Each row comes from the steps of one path. Every step used is in the known rows, and no mark comes twice. Write the path behind each row, first mark first.
Known rows
dafuf, getup, deruvof, nokeb, vagag, ropotu: [ 0.56  1.15 -1.79  2.81  3.70  3.65  0.29 -1.19  0.08  2.02 -1.26  1.42
  0.57 -0.11 -1.22  0.63 -1.67 -5.06  0.33 -0.54 -2.37 -1.53 -0.71]
vagag, ropotu, dafuf, nokeb: [ 0.31 -0.05 -0.86  1.25  5.50  4.30 -1.42  1.07 -3.28  2.57  0.72  2.64
  1.59 -2.36 -3.54 -1.36 -2.05 -1.73 -0.08 -0.14 -1.77  0.22  1.40]
getup, deruvof, ropotu, kela, mefes: [ 0.39  0.32 -0.71  2.86  5.77  2.92  0.81  0.85 -1.08  2.57  0.55 -0.76
  3.09  1.71 -0.89  3.80 -1.16 -3.00  0.10 -0.13 -2.01  2.16 -0.43]
dafuf, nokeb, kela: [ 0.35  0.57  0.76  2.20  4.27  3.08 -0.36  2.40 -1.16  1.73  0.71  2.70
  2.06  0.30 -4.60 -5.03 -0.62 -4.22 -0.25 -1.18 -2.21 -0.43 -1.12]
ropotu, dafuf, nokeb, kela: [ 0.00 -0.38  0.84  1.97  5.46  3.55  0.01  2.71 -2.36  2.43  0.81  2.51
  1.91 -0.03 -4.66 -4.74 -0.94 -3.71 -0.37 -1.51 -2.12 -0.06  0.43]
deruvof, ropotu, dafuf, nokeb: [ 1.16 -0.67  0.39  0.57  4.66  4.41  0.59  1.86 -0.65  2.43 -0.45  2.54
  2.18 -1.50 -3.58 -1.39 -2.10 -2.06 -0.54 -1.24 -1.74  2.52  1.40]
dafuf, ropotu: [ 1.44  1.40 -0.33  0.76  5.79  4.23  0.39  0.13 -0.98  0.42  0.81  2.59
  2.03 -0.86 -1.91 -0.14 -0.48 -2.07  0.09 -0.23 -1.86 -0.48  0.32]
getup, dafuf, nokeb: [ 0.76 -0.86  0.79  2.69  4.08  3.22  0.36 -0.82 -0.47  1.41  0.23  2.28
  2.46 -2.09 -2.84 -1.56 -1.06 -2.78 -0.88 -0.50 -1.09  0.20  1.33]
kela, nokeb, deruvof, ropotu, dafuf: [ 1.13 -1.02 -0.10  1.44  3.48  4.27  0.40  1.20 -0.20  2.49 -2.03 -0.68
  2.59 -1.13 -2.66  0.28 -1.32 -2.94  0.13 -1.81 -3.08  1.48  1.40]
getup, deruvof, nokeb, kela, ropotu: [ 0.84 -0.12  1.11  2.60  2.71  4.16  0.00  0.42 -0.43  3.09 -0.27 -1.09
  3.27  0.99 -2.91 -0.63 -1.45 -5.13 -0.17 -1.72 -1.71 -2.65 -0.44]
nokeb, deruvof, ropotu, kela: [ 0.91  0.60  0.40  3.07  3.45  3.79  0.07  1.71  0.50  2.72 -1.88  0.54
  2.26  1.01 -3.12  0.22 -0.72 -3.63 -0.43 -0.39 -3.45  2.94 -0.65]
getup, deruvof, nokeb: [ 1.66  0.53  0.77  0.39  3.64  2.72 -0.14 -1.03  0.43  2.15 -1.88 -0.40
  2.47 -0.70 -0.08  0.44 -2.00 -4.64  0.52 -1.46 -1.40 -2.23  0.04]
dafuf, ropotu, kela, nokeb, deruvof: [-0.22  1.92  0.27  3.71  5.73  3.92  0.28  2.30 -1.56  1.62 -0.60  1.59
  2.72 -0.05 -2.86  0.92 -0.22 -4.47 -0.57 -1.81 -3.39 -0.01 -0.59]
nokeb, vagag: [ 1.09 -0.57 -0.51  2.59  4.08  2.61  2.84 -0.21  1.02  1.11 -0.36  0.48
  0.30  0.10 -2.48 -0.95  0.50 -3.47  1.25 -1.38 -2.82 -1.01 -0.43]
kela, nokeb, vagag, ropotu, dafuf, getup, deruvof: [-0.18  0.75 -1.90  4.41  6.70  4.10  0.84 -1.76 -2.66  2.11 -0.57  0.85
  0.24 -1.02 -1.38  1.72 -1.11 -4.32  0.43 -0.72 -1.81 -1.78  0.43]
kela, ropotu: [ 1.36 -0.58 -0.07  2.10  2.59  4.12  0.39 -0.41 -0.91  2.29  0.88 -0.59
  1.96 -1.00 -2.55  1.51 -0.76 -1.80  0.66 -0.39 -1.52 -1.76  0.11]
nokeb, kela: [ 0.80  0.23  0.18  1.70  3.58  2.93 -0.55  1.08 -0.70  1.40  0.39  0.39
  1.58  0.82 -2.98 -3.63  0.07 -3.31  0.49 -0.73 -2.29 -1.07 -0.89]
vagag, nokeb, kela: [ 0.26 -0.16  1.43  2.35  4.50  2.61 -2.94  1.87 -0.79  1.34 -0.13  0.35
  1.50 -0.04 -1.18 -4.21 -0.87 -1.86  0.60 -0.31 -1.72 -0.83 -0.68]
vagag, nokeb: [ 0.81 -0.36  1.02  1.55  4.50  2.49 -2.90  0.48 -0.60  1.32 -0.53  0.12
  1.14 -1.99  0.68 -1.29 -1.64 -0.46  1.00  0.20 -1.21 -0.78  0.11]
deruvof, ropotu, dafuf, getup: [ 1.42 -0.19 -0.88  0.79  3.53  4.52  0.52  0.21 -0.65  2.46 -0.53  2.05
  0.45 -0.98 -1.41  0.68 -1.79 -1.92 -0.14  0.10 -1.28  2.13  1.26]
kela, ropotu, dafuf, nokeb, vagag: [ 0.11 -1.55  0.15  3.68  5.13  4.15  3.69  1.54 -0.98  2.83  0.55  1.98
  1.18 -0.75 -5.05 -0.63 -0.65 -3.74  0.16 -2.15 -2.65 -0.54  1.07]
dafuf, ropotu, kela, nokeb: [-0.62  2.33  0.56  2.81  6.64  4.74  0.37  2.42 -2.01  0.71  1.16  1.80
  1.97 -0.10 -1.59  2.52 -0.28 -1.56 -0.64 -1.90 -1.80  0.74 -0.09]

Which path is each row?
[ 1.63 -1.00  0.33  2.95  2.32  3.84  0.30 -0.19  1.87  2.02 -2.20  1.58
  3.65 -1.21 -4.14 -2.09 -1.50 -4.61 -1.21 -0.69 -2.96  2.48  0.78] -> getup, dafuf, nokeb, deruvof, ropotu
[ 1.33 -1.68  0.55  1.51  4.08  3.76 -1.67  1.21  0.00  2.89 -2.53 -0.27
  2.20 -1.53 -1.47 -1.30 -2.09 -2.06  0.23 -0.35 -2.69  1.86  1.65] -> vagag, nokeb, deruvof, ropotu, dafuf
[ 1.20 -0.04  0.52  1.48  3.51  4.27  0.53 -0.78 -1.33  3.75 -0.97  0.34
  1.83 -0.84 -0.60  2.28 -2.80 -4.67 -0.23 -1.21 -0.71 -2.17  1.13] -> kela, ropotu, dafuf, getup, deruvof, nokeb
[-0.22 -0.91  0.03  4.14  4.28  3.05  1.14  2.11 -0.30  2.96  0.19  1.07
  3.99  0.99 -3.14  1.79 -1.22 -3.94 -1.45 -0.44 -2.76  3.74  0.56] -> getup, dafuf, nokeb, deruvof, ropotu, kela, mefes
[-0.38 -0.66 -1.49  2.53  5.31  4.43  0.58  0.34 -2.04  1.77  0.33 -0.19
  0.54 -1.17 -2.35  1.06 -0.52 -1.42  0.79 -1.42 -2.51 -0.45  1.40] -> kela, nokeb, vagag, ropotu, dafuf
[ 0.98 -0.49  0.40  1.04  2.46  2.53  2.79  1.08  2.58  1.64 -1.35  0.30
  0.98  0.40 -1.60 -0.38 -0.65 -4.10  0.81 -2.56 -2.77 -0.93 -0.21] -> deruvof, nokeb, vagag
[ 2.31  0.34 -0.31  1.64  4.27  3.85  0.20 -1.83  0.83  1.64 -1.83 -0.37
  2.63 -0.41 -1.51  0.31 -1.33 -3.24  0.33 -0.11 -1.73  0.83 -0.21] -> getup, deruvof, ropotu
[ 0.79 -0.87 -0.01  3.46  6.53  3.78  3.52  0.27  0.38  2.36 -1.41  2.10
  1.73 -0.17 -4.28 -1.50 -1.05 -4.97 -0.08 -2.13 -2.69  1.19  0.83] -> getup, deruvof, ropotu, dafuf, nokeb, vagag
[ 0.95  0.13 -0.76  1.17  4.37  3.64  0.41 -0.28 -2.17  2.48  0.13  2.08
 -0.23 -1.40 -1.06  0.28 -1.24 -2.41  0.38  0.16 -1.02 -0.45  1.10] -> ropotu, dafuf, getup
[ 0.44  0.51  0.77  1.56  4.39  3.41 -0.18  0.74 -1.28  3.02 -1.07  1.01
  1.60  0.91 -1.63 -2.23 -1.84 -5.81 -0.42 -1.61 -1.43 -1.37  0.28] -> ropotu, dafuf, getup, deruvof, nokeb, kela
[ 0.61  0.46 -2.03  1.36  4.28  4.55 -1.38 -0.59 -3.24  2.43  0.43  2.21
 -0.18 -1.79 -1.12  0.63 -1.79 -1.57  0.24  1.24 -1.23 -0.09  1.12] -> vagag, ropotu, dafuf, getup
[ 0.34 -0.22  1.16  4.63  3.78  4.10  0.36  1.20  0.54  2.82 -1.75  1.96
  3.14  0.41 -4.22 -0.46 -1.09 -4.07 -1.74 -0.53 -2.85  3.91  0.64] -> getup, dafuf, nokeb, deruvof, ropotu, kela
[ 0.36 -1.55  1.22  1.12  2.70  4.73  0.34  2.13 -1.47  3.66  0.38 -0.72
  2.38  0.38 -3.14 -0.57 -1.50 -2.83 -0.11 -1.98 -1.67 -1.06  1.57] -> deruvof, nokeb, kela, ropotu, dafuf
[ 0.95 -1.55  0.11  1.72  3.94  4.74  0.72 -0.16 -2.41  3.05  0.83 -0.72
  1.62 -1.46 -2.50  1.69 -1.03 -1.27  0.55 -0.52 -1.34 -1.20  1.97] -> kela, ropotu, dafuf
[ 1.85 -0.62  0.53  2.01  2.62  3.20 -2.21  0.94  1.72  2.06 -2.90 -0.11
  2.61 -1.04 -1.20 -1.76 -1.87 -2.76  0.34  0.05 -2.95  1.67 -0.24] -> vagag, nokeb, deruvof, ropotu
[ 0.80 -1.00  0.20  3.17  3.87  3.90  0.66  1.45 -2.14  3.78 -0.72  1.58
  2.75 -1.78 -5.12 -1.45 -1.58 -5.22 -0.15 -1.16 -3.09 -1.20  0.93] -> kela, ropotu, dafuf, nokeb, deruvof
[ 0.13 -0.66 -0.42  2.33  6.38  3.16  0.92  2.21 -2.11  2.85  1.09  0.87
  3.76  1.27 -3.60 -1.26 -1.66 -4.73 -0.51 -1.29 -2.11  1.27  0.29] -> getup, deruvof, ropotu, dafuf, nokeb, kela, mefes
[ 0.68 -0.53  0.41  2.89  2.62  4.28  0.00  0.91 -1.24  2.43  1.25 -0.45
  2.21  0.66 -4.02 -1.36 -0.24 -3.04  0.20 -0.73 -1.93 -1.72 -0.48] -> nokeb, kela, ropotu
[ 0.54 -1.00  0.49  2.22  4.71  4.54  0.84  1.39 -2.63  3.18  1.01  1.94
  2.23 -1.90 -4.27 -0.18 -1.79 -2.36 -0.22 -1.22 -1.45 -0.66  1.64] -> kela, ropotu, dafuf, nokeb
